Each row was made from one path, in order. Every step used is in the known rows, and no mark comes twice. Write each row's path.
Known rows
domet-ranet-pado-sulad-kese: [-27  17 -21   3 -19   6  -4  15   2   4  -2  -5  -3   6   6   3  -5  -7
 -13 -17  -9  31 -27   4   3  -5  -5  -4 -15  -3  -2  13 -44   8  18  -6
 -11   5   4  -2   6]
ranet-pado: [-12   6 -20   3   4   3  -1  17  13   8  -2   5  -6  10   2  -1  -3 -10
  -9 -20 -11   3 -14   4   1  -3  -6   5   9   2   7  -2 -23   6  22  -6
 -20   3  -6   7   6]
ranet-pado-zubal: [-13  -8 -22   2   0   3   3  14   1   4  -3   5  -5   7   9   3  -1 -17
  -8 -33  -9   6 -16   7   1   0 -10  -3  -4   0   0   8 -24   9  20  -7
 -21   8   3   4   9]
domet-ranet: [-12   7 -12   9  -2   3   2  11  -4   4   0   2  -5   2  -6  -4  -9  -6
  -3 -10 -14  18 -21   3  -9   2 -13   0  -3   4   5   0 -23   7  17  -3
  -5   9  -3   7  12]
sulad-domet: [-13  13 -12   4   1   0   2   6 -10  11  -2   8  -6  14   4   5   3  -3
 -11 -10  -3   9 -26   4   6   0  -8  -9   9  -6  11  -1  -7   4  15  -5
 -13   5 -11   9  12]
kese-sulad-ranet: [-10   6  -4   8   5   2  -1  10 -15   3  -4  12 -15  -2  -7  28  11  -3
 -10 -15 -13   9 -24   2 -11 -10   1  -4  17  -2   1  -4  10   8  21  -8
  -8  -3  -5  10   4]
sulad-pado-zubal: [-15  -3 -12   5   5   7   6   8 -18   2  -8   8 -10   4   2  18   6  -9
 -15 -26  -7   5 -18   9   4  -2 -11 -16  -5   0   9   5 -11   9  17 -11
 -19  17  -4   4  11]
kese-sulad: [ -6  -5 -21   8   3   0  -3  12 -15   1  -1   6 -13  -1  -5   8   8 -21
  -8 -11 -10   5 -22   1 -18 -15  -1  -3   5   1   6  -3 -10  10  22  -2
 -10  -4  -7   8   8]
zubal-pado-sulad-domet-kese: [-28  -6 -25   5  -9   6  -2   3 -30  10  -8   3 -11   2   7  26  12  -5
 -24  -9   7  19 -25   7  13 -14  -9 -13 -13  -3   1  13 -28   8  19   1
 -16   6  -6  -9  28]
zubal-pado: [-10   6 -18   8  11   6  -2  16 -18   4  -6   7 -10  -2  -3  14   5  -8
 -24 -18  -3   7 -21   4  -2  -7 -10  -2   3   5  10   0 -23  10  22  -6
 -16  -3 -11   0  14]
zubal-pado-ranet: [-17  -3 -17   9  14   5   0  13 -23   1  -9   3  -7  -2   4  22   2  -6
 -25 -20  -8  13 -16   0   5  -4 -12  -7  -2   5  -1   0 -21  11  20   3
 -12  10  -1  -2  14]
kese-sulad-domet: [-10   4 -18   5  -1   0   0   6 -14   7  -2   9 -11   7   0  14   9 -17
 -10 -10  -3   7 -28   0 -12 -12  -2 -13   5  -9   7  -1  -1   9  20   0
  -9   0 -11  10  11]
domet-sulad: [-15   3 -12   8  -4   0   0  10  -1   3  -4   2 -10   6  -1 -10   5  -3
 -19  -9  -7   1 -25   2  -7 -11  -8   0   0   9   3   4 -22   3  11  -5
 -10  -7  -4  -3  17]
kese-domet-ranet-pado-zubal: [-13 -20  -9   4  -5   6   7  14  15   6   5  -3   0  -7  14   2  -9 -16
  -8 -31  -8  22 -17   8  -9   1 -21  -9 -16  -4  -8   8 -41  11  26   0
 -12  19   4  10   7]
kese-sulad-ranet-pado: [-12  10 -14   3   4   5  -1  13  10   6  -4  10 -11   4  -6  28   8 -12
  -7 -25 -13   7 -17   1 -10  -8   4   1  12  -5  -1  -4   1   8  24  -6
 -14  -5  -2   9   0]
kese-domet-ranet-pado-zubal-sulad: [-17 -13 -16   4   2   7   7  16  13   0   7  -6  -6  -5   5   0 -10 -28
 -18 -31 -12  14  -8   5  -8   3 -21 -17 -27  -7 -17  12 -31  13  32   6
 -17  11   4   4  10]
domet-ranet-pado-zubal: [-17  -5 -21   5  -7   6   5  13   3   4  -2   1  -2   3   4   2  -9 -20
  -3 -31 -13  17 -14   5  -4   8 -15  -3 -18  -2  -5   9 -36  10  19  -3
 -11  15  10   5  12]
domet-ranet-pado: [-15   9 -18   5  -3   6   2  16  18   7   2   0  -2   8  -4  -3 -11 -14
  -4 -18 -15  14 -13   3  -6   4 -11   3  -6  -1   2   0 -34   6  19  -3
 -13   9   0   6  10]
sulad-kese-domet-ranet-pado: [-10  12  -1   5 -11   8  -1  20  20   9  11  -5   2  -5  10   1 -10  -9
 -13 -20  -7  35 -22   2 -15  -6 -15  -7  -9  -7   6   4 -44   8  29  -6
 -12   3  -5   9   2]
zubal-sulad: [-11  10 -15   5  10   0  -2  16 -15  -1  -1   0 -14   5  -3  -5   0 -17
 -18 -11 -14  -3 -13   3  -2   0  -7  -8   2   3   1   3   0   8  25  -2
 -17  -3  -6   0  13]
pado-zubal-sulad-kese-domet-ranet: [-13   1  -3   8  -9   5   2  15 -22  -2   9  -5  -9 -18  13   5  -7 -20
 -23 -25 -10  31 -23   3 -15  -1 -19 -25 -27  -7  -8  15 -17  13  30  -2
  -9   5   2   3  11]
ranet-pado-sulad: [-24   1 -27  -1  -4   1  -2  13   9   4  -8   0  -7  15   6   4   2 -10
 -12 -19  -6   4 -22   9  12  -8  -4   1   1   4  -3   6 -29   8  18  -4
 -18   7  -2   0   7]
pado-zubal-sulad: [-15  -7 -21   5   6   1   2  12 -28  -4  -3   3 -15   1   4   1   1 -20
 -19 -24 -12   0 -15   4   0   2 -11 -14  -8   2  -6  10  -2  11  25  -2
 -19   3   2  -2  16]
domet-ranet-pado-sulad: [-27   3 -24   2 -10   5   1  13  12   3  -6  -3  -4  11   1   1  -6  -9
  -9 -18 -12  16 -20   9   6  -3  -8   1 -10   2  -7   8 -43   8  17   0
 -10  12   3   2   9]

Which path is each row?
[-17  11 -24   2  -4   5  -2  20 -16   0   1  -1 -11   0  12   5  -1 -25
 -22 -33 -11  12 -15   1   2   0  -8 -15 -21  -7  -4  15 -16  11  28  -8
 -25  -4   4  -5   9] => ranet-pado-zubal-sulad-kese
[-19  12   2   7  -2   3   1   7  -1   5  -8   6 -11   6  -4  12   7  15
 -18 -14  -9   6 -26   3  -2  -4  -9  -1  13   9  -1   4  -6   1  11  -9
  -8  -6  -1  -1  15] => domet-sulad-ranet
[-20 -23 -17   9   1   7  -1   8 -17   3  -3   2 -15  -7  -2  33  11 -19
  -4  -5 -16  10  -7  -1 -11 -18  -1 -15 -13  -5   3   0  -6  10  23   4
 -13  21   5   0  16] => domet-kese-sulad-pado-ranet
[-12  -8  -4   9  -3   3  -2   8 -21   6   1  10 -18 -11  -5  32  11  -5
   0  -9 -15  16 -17   2 -15 -13   0  -3   8  -1   3   1   7   6  26  -5
  -8   0   0   6  17] => domet-kese-sulad-ranet
[-24  16 -22   0 -13   2  -6  15  -2   6  -6  -2  -5   8  12   7   4  -8
 -20 -21  -5  19 -29   5  10 -11   0  -4  -2  -2   4  11 -32   8  22 -11
 -19  -3  -3  -2   5] => ranet-pado-sulad-kese
[-23   0 -25   5   5   4  -3  10 -27   1 -13   2 -11   2   0  17   9  -5
 -30 -17   1   9 -29   9   8 -14  -8  -5  -2   7   0   8 -31  12  19  -3
 -14   0  -7  -4  16] => zubal-pado-sulad
[ -8 -18 -20  10  -4   0  -4  12 -21   5   3   5 -17 -10  -3  12   8 -21
  -3  -3 -14  11 -15   1 -20 -20  -3  -3  -3   0   7   1 -15   8  27   0
 -11   1  -1   5  19] => domet-kese-sulad
[-27  -6  -9   6   0   7   2   7   5   1 -10  -1  -7  11  -3  11   8   0
 -20 -12 -10   0 -17   1   4  -8  -8 -12 -10   5   2   3 -16   5   7   3
 -11  11   2  -7  13] => domet-sulad-pado-ranet
[-13  21 -10   6  -5   8  -2  23  20   3  13  -8  -4  -6   6  -2  -9 -20
 -22 -22 -11  24 -14   1 -13  -4 -15 -15 -19  -9  -2   9 -30  10  33  -1
 -15  -2  -5   3   5] => zubal-sulad-kese-domet-ranet-pado
[-17 -21  -1   6  -6   7   6   6   1   3  -3   0  -9  -5   7   9   9  -5
 -28 -26   0   4 -24  10  -8 -15 -19 -23 -18   1   1  11 -28   8  16  -3
 -16   8  -5   1  13] => kese-domet-sulad-pado-zubal
[-21   4 -20   6  -5   6   8   6 -21   1   0   0  -9   8   3   4  -5 -21
 -12 -20  -9  14 -17   1   3  12 -16 -22 -24 -11  -9  14  -8   9  19   3
  -9  12   3   0  20] => pado-zubal-sulad-domet-ranet
[-12 -11   0   8  -4   0   0  10   9   4   3  -1  -7  -3   9  -8   5   0
 -24 -12  -2   4 -26   6 -14 -15 -16  -7   1   8   1   4 -28   5  18  -1
 -10  -3 -10   4  12] => kese-domet-sulad
[-20   8  -6   8 -11   9  -3  13 -23   3   0  -6  -5 -15  12  19   1  -3
 -35 -19   4  40 -35   8  -6 -18 -16 -16 -19  -2  -1  13 -52  14  26  -2
  -7   2  -7  -1  11] => zubal-pado-sulad-kese-domet-ranet
[-16  19 -18   4  13   8   1  14  -7  -1  -3   3 -16   9 -12   4   4 -14
 -24 -14 -12  -7  -9   5   2  -3  -7 -17  -3   0   7   0   0   8  24  -4
 -22   3 -11  -4   8] => zubal-sulad-pado
[-28   6 -17   3 -13   2   4   1 -14   6  -6  -1  -5  15   4   4  -2  -2
 -10  -7  -3  22 -32   6  10  -1 -11 -11  -6  -5  -3   9 -26   7  11   2
  -5  15  -3   4  17] => pado-sulad-domet-ranet
[-22  12 -15   4 -12  -1  -5  11 -29   1  -6  -1 -10   2  11   7   5  -1
 -19 -13  -4  23 -35   6   6 -12  -2  -7   2   4   6   9 -21   8  19 -11
 -12   0  -5   1  10] => pado-sulad-kese
[-14   6 -19   8 -10   4   2   6 -11   7   2   4  -7   6  -5  12   2 -21
  -3  -7  -9  19 -26  -1 -16  -6  -7 -11 -10 -10   3   1 -12   9  17   3
  -2   4  -5  11  12] => kese-sulad-domet-ranet
[ -8  15  -1   7   1   2  -4  19 -11   1   8  -2 -11 -10  12   1   0 -10
 -31 -15  -6  16 -22   2 -12 -11 -12 -19  -2  -2   5   6  -9   9  34  -6
 -17  -6 -12   5   4] => zubal-sulad-kese-domet
[-21 -14   3   8   4   7   3   8  14   3  -3  -6  -6   2   8  13   8   3
 -27 -14  -4   3 -19   4  -3 -13 -16 -19  -9   3  -2   2 -23   6  17   6
 -12  13  -4   0   9] => kese-domet-sulad-pado-ranet
[-15  -3 -10   6  -7   1   1   4 -17  13   2   6  -9   5   7   9   2  -5
  -5  -2  -4  14 -19   3   4  -3  -9  -8   3  -4  11   3 -12   3  20  -3
 -15   8  -6   4  25] => sulad-domet-kese
[-18   7  -5   5   8   4   6  10 -26  -4  -7   7 -16   1   0  22   4  -3
 -16 -28 -14   8 -16   5   5  10  -8 -15   2   1 -11  10  20   9  22  -8
 -16   4   5  -2  12] => pado-zubal-sulad-ranet
[-21  -9 -14   5  -6   7   5   5  -9   1 -10   4 -11   5   0   7  11  -6
 -23 -24  -5   0 -22   7   0  -8 -11 -16 -18   3   4  11 -23   7   9  -6
 -16   8   1  -7  18] => domet-sulad-pado-zubal
[-15   8 -27   4  -9   7   1   9  13  10   3   3  -4  12  -4  10  -1 -26
  -1 -14  -9  15 -18  -1 -12  -4  -5  -7 -15 -16  -1   3 -24   9  21   5
  -9   3  -3   9   8] => kese-sulad-domet-ranet-pado
[-10  16   0  10  -6   5  -1  17  -9   1  12  -7  -7 -10   5  -2  -8 -12
 -25 -13 -10  30 -21   1 -16  -4 -16 -19 -16  -5   0   8 -18  10  30  -1
  -9  -2  -7   3   9] => zubal-sulad-kese-domet-ranet
[-20  16  -8   3  -3   5   0  11  27   8  -7   4  -7  12  -2   9   5   9
 -17 -22  -9   2 -19   3   1  -2  -4   3   5   5  -2   4 -15   1  14  -9
 -15  -8   1  -2  10] => domet-sulad-ranet-pado
[-15  13  -8   8 -15   1  -5  13 -10   5  -1  -1  -8  -1   5  -6   6   1
 -23 -10  -5  16 -33   0  -7 -13  -7  -5  -6   6  11   8 -25   4  12 -11
 -10 -15  -4  -5  15] => domet-sulad-kese
[-20   0  -9   6  10   6   3   9  -5   2  -8   2  -6   8   0  21   3  -4
 -12 -15 -12   5 -14   3   8  -2  -8 -14   2   0   5  -3  -6   8  15  -1
 -15  22  -1   3   6] => sulad-pado-ranet
[ -8  -4   1   9   0   3   3  12   5   4   7  -2  -2  -7   3  -4  -9  -6
  -8 -10  -9  22 -22   6 -15  -4 -20  -7   1   2   3   0 -29   8  24   0
  -6  12  -9  12  10] => kese-domet-ranet
